Each row comes from the steps of one path. Every step used is in the known rows, and no mark comes twice. Write the path behind each row, first mark first.
Known rows
l-f-p-u-q: [ -9  -1   6   5 -15 -23  -9 -16   9   4  -2 -10  12   5   5 -14   7  -4
 -18  -6  -4   3  -4   6   4   9 -10  -2  -6 -11  22 -13  -3   5  10  -1
   2 -17  -7   5 -13  -2  -4  -6  -4  -4  21  -2   4]
j-l-f-p-u-h: [ -6   3   4   2  -8 -20  -5 -25  27   5  -2 -36  11   2   6 -26   9  -5
 -13 -11  -6   5  -2   9   9   9 -13   3   0  -9  21  -7   1   0  13   0
   1 -18 -11   0 -10  -4  -4  -4  13  -6  22  -1  12]
h-j-l-f-d-s: [ -3   0  -1  -1   6  -1  -5 -19  39   0  -1 -31   6  -5   7 -38  11  -9
 -18  -4   1   2 -10  13   4   0  -9   7  -2 -12  30 -15   1   3   6  -4
   2 -15 -18  -5 -19 -12  -6  -2   9   1  29  -2  16]
f-l: [ -8  -4   5   4 -14  -5  -5 -17  15  -2 -11 -24  12   1  -1  -6   6  -4
 -14 -16   0   2  -1   1   0  -6  -5  -4  -1  -4  13  -8  -2   1  -1  -2
   5  -2 -14   0 -12  -7  -3  -6 -10  -2  16  10  13]
h-j-l-f-v: [ -1  -4   4   1   9  -4  -3 -23  38   4   2 -22   8  -2   7 -32   6  -9
 -20  -4  -2   2  -1   5   7  -2  -5   1  -8  -6  16 -14   0   9   6  -4
   1 -12 -11   0 -20  -5  -3  -3  14  -2  25   4  13]
u-q-f: [ -8  -6   6  12 -13 -11  -8 -15  10   0 -16  13  12  13   1   0   9  -4
 -11  -8   0   1   1   4   0   5  -5   7   2  -9   3   0  -5   3   8  -7
   8 -14 -13   5  -6   1  -2  -6  -5   3  24   2   1]
j-l-f: [ -6   1   3  11   3 -10  -1 -24  23   2  -3 -28   3   3   8 -24   6  -3
 -17   1  -3   2  -2  12  10   1 -11  11   0  -8   8 -10  -1  -4   8  -3
   5  -4 -10   4 -16  -7  -2  -3  11  -2  19   0  15]
p-u-m-j-l-f: [ -8  -3  17  12 -11 -21  -4 -32  30   0   5 -44   2   0   5 -25  11  -2
 -17  -1  -7   3   1   6   4  28 -21   7   3  -9  39 -14  -5  -3   6  -2
   0  -7 -11  11 -17  -4  -6  -4   4  -5  17  -4  14]
e-s: [ -4  -4   2   2 -19  -7  -1 -19  12   1  -6 -11  11   2  -4  -1   8  -3
 -14  -8  -2   1   5  10   1 -18 -15   0   1  -6   0  -5  -3  -6   0  -5
   5 -10  -8  -5 -15  -9  -7  -6   0  -1  13   2  11]
h-j: [ -6  -7   9   3  -5  -2   0 -17  21   0  -6  -5   7   3  -3  -6   7  -7
 -14 -12  -3   0   0   0  -1   1  -6  -1  -1 -10  24 -10   0   5   3  -6
   2  -8 -12  -1 -15  -9  -4  -6  -6   0  16   2  14]
h-j-l-f-p: [ -7  -3   3  -1   5  -5  -5 -22  50   7  -1 -33  10   2   5 -27   6  -8
 -18  -2  -1   2  -4  17   8  -5  -5   1  -8  -7  31 -17   1   6  10  -4
  -2 -16 -14   1 -22  -3  -6  -3   2  -4  23   5  16]
l-f-d: [ -6   0  -2   3   2  -7  -2 -13   1  -1  -9 -14   4  -2   8 -24   8  -7
 -16  -9  -2   1 -11   2   4  -4  -8   1   1 -10  10 -11  -1   3   3  -2
   6  -6  -7  -7 -15  -8   0  -5   4  -1  18   7   9]
q-u-m: [ -8  -6  13  12  -3  -5   6 -19   3   0  -7   1   8   7  -1  -7   7  -3
  -7  -2  -7   1  -1   1   4   6 -11   0   0 -12  13 -10  -7  -1   4  -3
   4  -4 -13  13 -14 -10  -2  -5   6   3  17   2   7]
q-u-m-j: [ -7  -8  15  12 -13  -5   0 -21  13  -1  -6 -10   7   8  -3 -10   9  -2
  -6  -3  -7   0   0   3  -1  11 -13   3   3 -11  30 -12  -9   0   4  -6
   0  -5 -14   9 -17  -8  -6  -4  -1   2  17   6   8]
u-h-j-l-f-d: [ -2  -2  -2  -4  10  -1  -3 -21  36   1  -6 -23   6   0   7 -37  11 -11
 -11  -8  -2   3  -8   2   6   0  -7   6  -2 -10  32  -7   4  11   9  -4
   4 -20 -16  -7 -15 -11   2  -5   8  -3  27   4  12]
m-j-l-f-v: [  0  -1   3   8  -9  -9  -9 -25  30   2   0 -32   6   0   8 -32   8  -4
 -19  -7  -3   3   0   8   3   1 -11   5  -1  -4  15 -13  -4   2   5  -5
   0  -9  -7  -2 -20  -1  -6  -2  13  -4  22   8  10]
l-f-v: [ -3   0   2   6   2  -9  -3 -17   3   3  -4  -7   8  -2   7 -23   6  -7
 -19 -11  -3   2  -3  -1   5  -2  -5  -2  -4  -7 -12 -11  -3   3   2  -2
   4  -8  -3  -2 -14  -2  -1  -5   9  -1  17   5   6]
p-u-h-j: [ -5  -6  13  -1 -13 -12  -1 -21  17  -1  -4  -9   8   1  -5  -9  10  -9
  -8 -20  -8   1   2 -10  -2  20  -9  -1   1 -14  35  -4   3   6   7  -3
   3 -16 -14  -4  -7 -11   0  -8  -1  -1  19  -4  12]
f-p-u: [ -9  -2   9   2 -24 -17  -5 -17   6   2  -4 -18  12   2   1  -2   7  -3
 -18 -21  -6   2  -1   6   0   3 -13  -9   2  -8  24 -11  -2  -1   5  -1
   0 -10  -8   1 -12  -3  -8  -4  -1  -2  16   4  12]
x-l-f: [ -4  -2   8  17  -2 -16  -2 -20  17  -2  -6 -29   3  -3  10 -12   5  -5
 -14   7  -7   1   2  -2   7   0  -8   5  -1 -10  -6 -11  -3  -1   4  -3
   4   1  -3   4 -18 -12   2  -4   7  -4  18  -2  13]
j-l: [ -5  -1   5   8 -10  -7  -1 -23  20  -1  -6 -18   6   5   3 -12   7   0
 -15  -7  -3   2   3  11   5  -4 -13   5   4  -6  15  -5  -1  -4   5  -5
   4  -2 -13   4 -13  -8  -5  -3  11   0  19   3  15]
j-l-f-v-s: [ -1   2   7   6  -1  -3   0 -25  30   1   2 -16   2  -4  10 -27   6  -4
 -25  -1  -2   3  -3  13   5  -1 -10   4  -2  -3   3  -8   1  -5   2  -4
   4  -7  -9  -5 -19   0  -1  -3  18  -1  23   8   9]
a-j: [ -8  -3   9   8 -16  -4  -2 -15   8   1 -10  -6   7   1   1  -9   6  -7
 -13 -17  -6   1  -8   6  -1   6  -5  -2   2 -10  27  -6  -6  -1   5  -1
   7  -3 -11   4  -8  -7  -1  -6   3  -1  15   3  17]
f-p-u-l: [-11  -3   9   0 -18 -19  -9 -18  25   0  -4 -19  14   3  -2   4  11  -3
 -12 -19  -3   2   1   4   4   0 -19 -16  -1  -9  28 -12   0  -1   4  -1
  -2 -17 -15  11  -9  -3  -5  -4  -6  -2  19   0  14]
u-p: [ -9  -6   3  19 -12  -4  -3 -15  18  -1  -7  -4  10   7  -1  -6  10  -7
 -14 -14  -5   1  -1   5   0  -2  -9  -4   4  -9   3  -9  -2   1   3  -5
   2  -5 -16   7 -10 -12  -4  -6  -2  -1  14   5  10]
m-u-l-f: [-10  -1   5  12  -2 -16 -15 -23  29   4  -5 -13   4   4   4 -10   9  -2
 -12  -2  -3   1   3  -5  12   9 -16  -3   1 -12  25 -13   1  -2   4  -3
   2  -9  -9   0 -13  -5   5  -4  -3  -1  17  -3  13]
f-p-u-h-j-l: [ -4  -4   8  -6 -16 -12  -6 -25  43   2  -2 -28  14   3  -1 -16  10  -7
 -12 -19  -5   3   2   6   2   6 -11  -5   0  -9  46  -6   3   6  10  -3
  -2 -24 -18   0 -12  -7  -7  -4   4  -4  25   1  15]
l-f-v-s: [ -2   0   9   5   0  -3   1 -19  14   1   0  -3   3  -6   7 -20   5  -7
 -23  -7  -3   2  -7   5   1   2  -7  -1  -2  -5  -2  -9   0  -3  -1  -3
   5  -8  -5  -8 -17   0   1  -5  10   0  18   7   5]
x-t: [ -4   0  10   8 -12  -7  -1 -15   1  -1  -7 -12   4   2  -1   3   4  -5
 -16  -9  -2   0   1  -4   0  13  -1  -1   3 -10   6  -3  -3  -2   3  -5
   3   4  -7  -5 -10 -10  -3  -5   0   0  19   3  10]
m-j-l-f-d: [ -4  -1  -1   5  -9  -7  -9 -21  25  -2  -7 -38   2   0   9 -33  10  -4
 -17  -5  -2   2  -7   9   2   0 -14   8   4  -7  34 -13  -2   2   5  -5
   1  -7 -11  -7 -20  -6  -5  -2   5  -3  23  11  13]
d-f: [ -6  -1   7  11 -12 -13   2 -15  -4  -1  -9  -6   8   5  -1   8   6  -4
  -7 -15  -3   0  -2   3   2   4 -10   5   1  -7  -8  -7  -5  -4   3  -5
   8   0  -7  -2  -7  -6  -1  -4  12   3  12   0   9]
f-p-u-m-j-l: [ -8  -6  16   7 -28 -17  -8 -29  34   2   1 -38  12   4   0  -8  12   0
 -18 -16  -5   3   1  15  -1  13 -21  -6   4  -5  49 -13  -5  -1   5  -3
  -6 -14 -15  13 -16  -2 -13  -2  -1  -5  20   5  12]
p-u: [ -8  -3  11   6 -20 -18  -2 -19  -3  -2  -4 -14   6   0   1  -3   7  -3
 -16 -15  -7   1   1  -3   0  13 -16  -2   5 -11  20  -8  -2  -3   4  -2
   4  -4  -8   0 -10  -8  -5  -5   2   0  15  -2  13]
u-l-f-d: [ -9   0  -2   3   5  -8  -6 -14  19  -2  -9 -16   5   0   6 -20  11  -7
 -11  -8   0   2  -7  -2   8  -8 -13  -5  -2 -10  14 -12   1   3   1  -1
   5 -14 -14   4 -12  -7   3  -5  -1  -1  20   4  11]

Which path is each row?
[-10   0   8   2 -10 -22  -5 -18  10   5  -1 -28  10  -1   5 -18   6  -6
 -18 -11  -7   2  -5   6   5   8 -11  -4  -2 -10  19 -15  -2  -1   8   0
   1 -12  -4  -2 -14  -3  -5  -4   0  -4  16   0  12]  l-f-p-u
[ -3   4  -5   7   0  -5  -4 -19  23  -1  -4 -30   5  -4   9 -34  11  -5
 -18  -5   0   3 -10  15   6  -3 -12  10   3 -10  11 -11  -1  -5   5  -2
   4  -9 -14  -2 -16 -11  -6  -2  15   1  26  -2  14]  j-l-f-d-s
[-10  -4  16   7 -15 -21  -7 -25  22   5   2 -34  10   0   2 -19  11  -5
 -17 -12  -7   2  -5   9   0  22 -15  -6   0 -10  33 -19  -6   2   4  -1
  -4 -15  -7   7 -17   1  -9  -5  -9  -6  14   0   9]  l-f-p-u-m-j
[-11  -8   5  11 -25 -14 -23 -18  29   3 -18  -1  16  12   0   0   8  -2
 -13 -10   2   2   5  -6   0   7  -5  -2   1  -5  32  -3  -5   7   5  -7
   6 -11 -15  -6  -8   2   0  -5 -17   2  27   8   2]  m-u-q-f-l
[-12  -8  11   6 -25 -21 -13 -16  16  -3 -14 -15  17   6  -1  -4   9  -4
 -12 -13  -1   2   2  -7  -2  13  -7  -1  -1  -6  24  -3  -5   6   7  -4
   8 -13 -17   3  -5   0  -2  -6 -15   0  27   5   4]  p-u-q-f-l
[ -9   0   5  10   6 -12  -5 -20  24   0  -5 -17   5   2   3 -14  10  -6
 -10  -4  -1   2  -2   2  10   2 -12  -1  -4 -12   3 -11   1  -3   4  -2
   4 -10 -12   9 -10  -5   3  -5  -1  -2  16  -3  14]  u-l-f
[ -6  -4  10   9 -24 -19  -5 -17  -7  -3  -5   3   9   7   0   0   9  -1
 -16 -10  -5   1   2  -4  -1  13 -13  -1   1 -12  27  -4  -2   2   6  -3
   5  -9 -10   5  -9  -8  -3  -7  -2   0  20  -4   6]  p-u-q
[ -8  -2   8  10  -6  -9  -7 -28  46   7  -1 -38   9   5   5 -25  11  -3
 -17  -5  -2   4  -3  23   4   5 -13   2  -1  -5  24 -16  -5   0   6  -4
  -4 -14 -12  13 -21   0 -10  -3   0  -6  19   5  11]  u-m-j-l-f-p
[ -8  -2   8   9 -17  -3  -2 -21  22   0  -8 -21   6   3   4 -15   6  -5
 -15 -11  -5   3  -6  14   3   3  -8   1   2  -7  34  -5  -4  -3   8  -2
   6  -3 -14   6 -10  -7  -4  -4  13  -1  19   4  21]  a-j-l
[-10  -2   6   9   9 -10  -1 -16  20  -1  -5 -18   6   5   2 -20   7  -5
  -3   8  -4   1  -1  -3  13   0 -13   2  -6 -14  10 -14  -2  -3   9  -2
   5  -9 -15   9 -14  -9   4  -4   4   2  20   0  13]  q-u-l-f
[ -4  -2   1  10  -3 -12  -3 -16  10  -5 -10 -28   3  -5  14 -18   6  -5
 -15   2  -6   1  -5  -5   6  -9  -8  -1   1  -9   8 -12  -3   5   2  -2
   5  -3  -6  -1 -19 -13   3  -3   7  -4  23   6  10]  x-l-f-d
[-13  -5  10   3 -21 -20  -8 -16  16   2 -12 -18  15   4   2  -1   9  -5
 -16 -21  -5   2  -1   7   0   7 -11  -6   4  -7  20 -10  -5  -1   9  -3
   3 -16 -10  -1  -8   4  -8  -3  -5   0  21   7   8]  q-f-p-u
[ -5   3  -2   5  -6  -3  -5 -17  27   1  -5 -31   6  -6  11 -43  10  -9
 -16  -8  -2   4 -18  18   3   5  -8   6   0 -11  32 -10  -5  -4   7   1
   6 -10 -16   1 -12  -9  -5  -2  17   0  26  -1  19]  a-j-l-f-d-s
[-11   1   2   5   3 -11  -7 -18  35   5  -5 -20  12   4   2 -12  10  -6
 -12  -8   1   2  -3  11  10  -8 -10  -7  -6  -9   5 -14   0   0   5  -2
   0 -18 -12  10 -13  -1  -1  -4  -4  -4  18   3  13]  u-l-f-p
[ -9   0   4   4  -7  -6  -5 -20  38   8  -5 -35  10   1   8 -31   5  -7
 -18  -7  -4   4 -12  23   8  -2  -3   1  -5  -7  31 -12  -5   0  11   0
   2 -11 -11   7 -14  -1  -5  -2  11  -5  20   5  19]  a-j-l-f-p
[-11  -1  10   3 -20 -24  -6 -16  17   0  -4 -20  15   3  -3  14  10  -4
  -5 -20  -2   2   0   3   5   3 -19 -12  -4  -7  14 -11  -3  -2   4  -2
   3 -15 -13   9  -5  -1  -4  -3   4   0  17  -1  12]  d-f-p-u-l
[ -8  -3   7   5 -26 -18  -9 -15   1   2  -6  -1  15   8   0   0   8  -2
 -16 -15  -4   2   1   5  -1   5 -11  -7  -2  -9  28  -7  -3   4   6  -2
   0 -16 -11   6 -10  -3  -7  -6  -6  -2  22   1   5]  f-p-u-q
[-13  -9  19   6 -26 -21 -10 -23  29   2  -8 -23  15   5  -2  -2  13  -5
 -14 -22  -5   2   0   8  -6  21 -16  -8   6  -7  36 -12  -9   2   6  -5
  -2 -18 -12   9 -10   6 -11  -4 -13  -2  19   7   5]  q-f-p-u-m-j
[ -7  -2   8  -5  -4 -16  -5 -21  30   6   0 -24  12  -1   0 -24   9 -12
 -12 -16  -7   2  -4   0   3  14  -5  -4  -5 -13  33 -13   2   8  11  -1
  -1 -24 -10  -6 -12  -5  -2  -7  -4  -5  19  -2  11]  l-f-p-u-h-j
[-14  -5  11   3 -17 -22 -12 -17  36   0 -10 -21  16   4  -2   4  12  -5
 -10 -19  -2   3   2   5   3   4 -16 -12   1  -8  22 -10  -3   0   9  -3
   1 -22 -17  10  -4   4  -5  -3  -9   0  23   3  10]  q-f-p-u-l
[ -9  -7   4  21 -20  -9 -13 -19  23   2  -8   0   9   9   1  -2  10  -4
 -17 -13  -6   0   3  -2   2   5 -14  -7   9  -9  25 -11  -2   2   3  -7
   1  -5 -12  -2 -11 -10  -3  -4  -3   0  16   3   8]  m-u-p
[ -3  -2   4   3   9  -5  -2 -26  42   3  -2 -24   6   3   3 -31   9  -9
 -10  -2  -3   3  -2   5   8   9  -5  11  -4 -11  22  -7   4   6  11  -4
   4 -15 -15  -2 -13  -9   1  -6   9  -4  22  -3  14]  u-h-j-l-f
[ -5  -6   9   8 -21 -22 -10 -15   0  -1 -10  12  15   5   3  -4  10  -5
 -16 -17  -4   2   3  -9  -2  11 -10  -5  -1  -8  10  -3  -6   8   7  -4
   7 -18 -11   4  -5   3  -4  -5   3   2  28   4  -3]  p-u-q-f-v
[ -4  -1   1  -3   4  -4  -5 -24  52   8  -3 -27  12   4   3 -31   9 -10
 -12  -7  -2   4  -3  15   7  -3  -4   3  -7  -9  24 -10   4   7  12  -4
  -1 -23 -15  -1 -15  -4  -3  -4   5  -6  24   2  13]  u-h-j-l-f-p
[ -4  -2  10   0   2 -15  -2 -28  36   1   3 -34   5  -2   3 -32  10  -9
 -12  -5  -8   3   0  -2   7  21 -11   8  -2 -13  37  -7   4   5  13  -2
   3 -16 -15  -2 -11 -10   0  -5  10  -4  23  -7  16]  p-u-h-j-l-f
[-11  -1   2   8  -7 -15 -19 -21  41   8  -6 -17  11   5   4  -8   9  -3
 -14  -7  -1   2   1   5  12   0 -15 -10  -2  -9  26 -16   0   2   6  -3
  -2 -16  -9   2 -15   1   1  -3  -6  -3  19   1  12]  m-u-l-f-p
[ -7   2   1   6  -2 -10  -4 -22  33   6  -3 -32  10   3   8 -22   6  -4
 -19  -3  -2   3  -4  21  10  -8  -9   4  -3  -6  11 -13  -1  -1   9  -3
   1 -11 -10   3 -18  -3  -6  -2   8  -4  20   5  14]  j-l-f-p
[ -7  -6  18  11 -24 -17  -4 -31  24  -3   1 -33   5   3   1  -9  12   0
 -15 -11  -7   3   4   6  -2  24 -23   0   7  -8  47 -11  -5  -3   4  -4
  -1  -6 -15  13 -15  -6  -9  -3   3  -2  18   0  14]  p-u-m-j-l
[ -8   1   6   5  -9 -21  -5 -24  26   5   1 -41   9   0   9 -24   7  -3
 -21  -5  -6   4  -3  15   9   5 -14   1  -1  -7  24 -15  -1  -3  11   0
   0 -11  -9   3 -17  -3  -7  -2  10  -5  21   1  16]  j-l-f-p-u
[ -9  -5   3   7 -18 -11 -11 -13  21   4 -17   9  18  14   0   0   9  -4
 -12 -13   2   2   0  12  -1  -4  -3  -1  -1  -7   6  -3  -5   5   9  -7
   4 -20 -13   5  -8   6  -6  -5  -8   1  26   8  -1]  u-q-f-p
[ -8  -1   8   5 -21 -22 -11 -26  37   3   2 -53   8   1   6 -26   8  -2
 -20  -6  -6   3   0  15   3  10 -18   4   1  -6  43 -16  -3  -3  10  -3
  -4 -12  -9  -2 -20   0 -11  -1   1  -6  21   4  16]  m-j-l-f-p-u
[ -9  -5   1   3  -8  -6  -5 -11   6  -2 -19  -3  10   4   5  -7  10  -7
 -13 -19  -1   1  -6   1  -2  -5  -8  -1   7  -7  10  -5  -4   3   4  -5
   8 -12 -12  -6  -8  -2  -2  -4  -2   3  24  13   5]  q-f-d
[  0  -1  10   8 -11  -3  -5 -27  39   0   2 -27   1  -4   8 -28   7  -3
 -24  -3  -3   3  -3  14  -1   4 -14   5   0  -2  24 -10  -2  -4   2  -7
   0  -8  -9 -10 -22   1  -4  -2  13  -2  23  12  10]  m-j-l-f-v-s
[ -9  -6   5   4 -22 -19 -10 -12  -2  -4 -15   5  11   6   5  -6  11  -4
 -14 -14  -3   2  -4  -7  -4   9 -13  -2   4 -10  30  -3  -5   7   8  -4
   8 -17 -14  -2  -6  -2  -2  -5  -4   3  29   6   0]  p-u-q-f-d
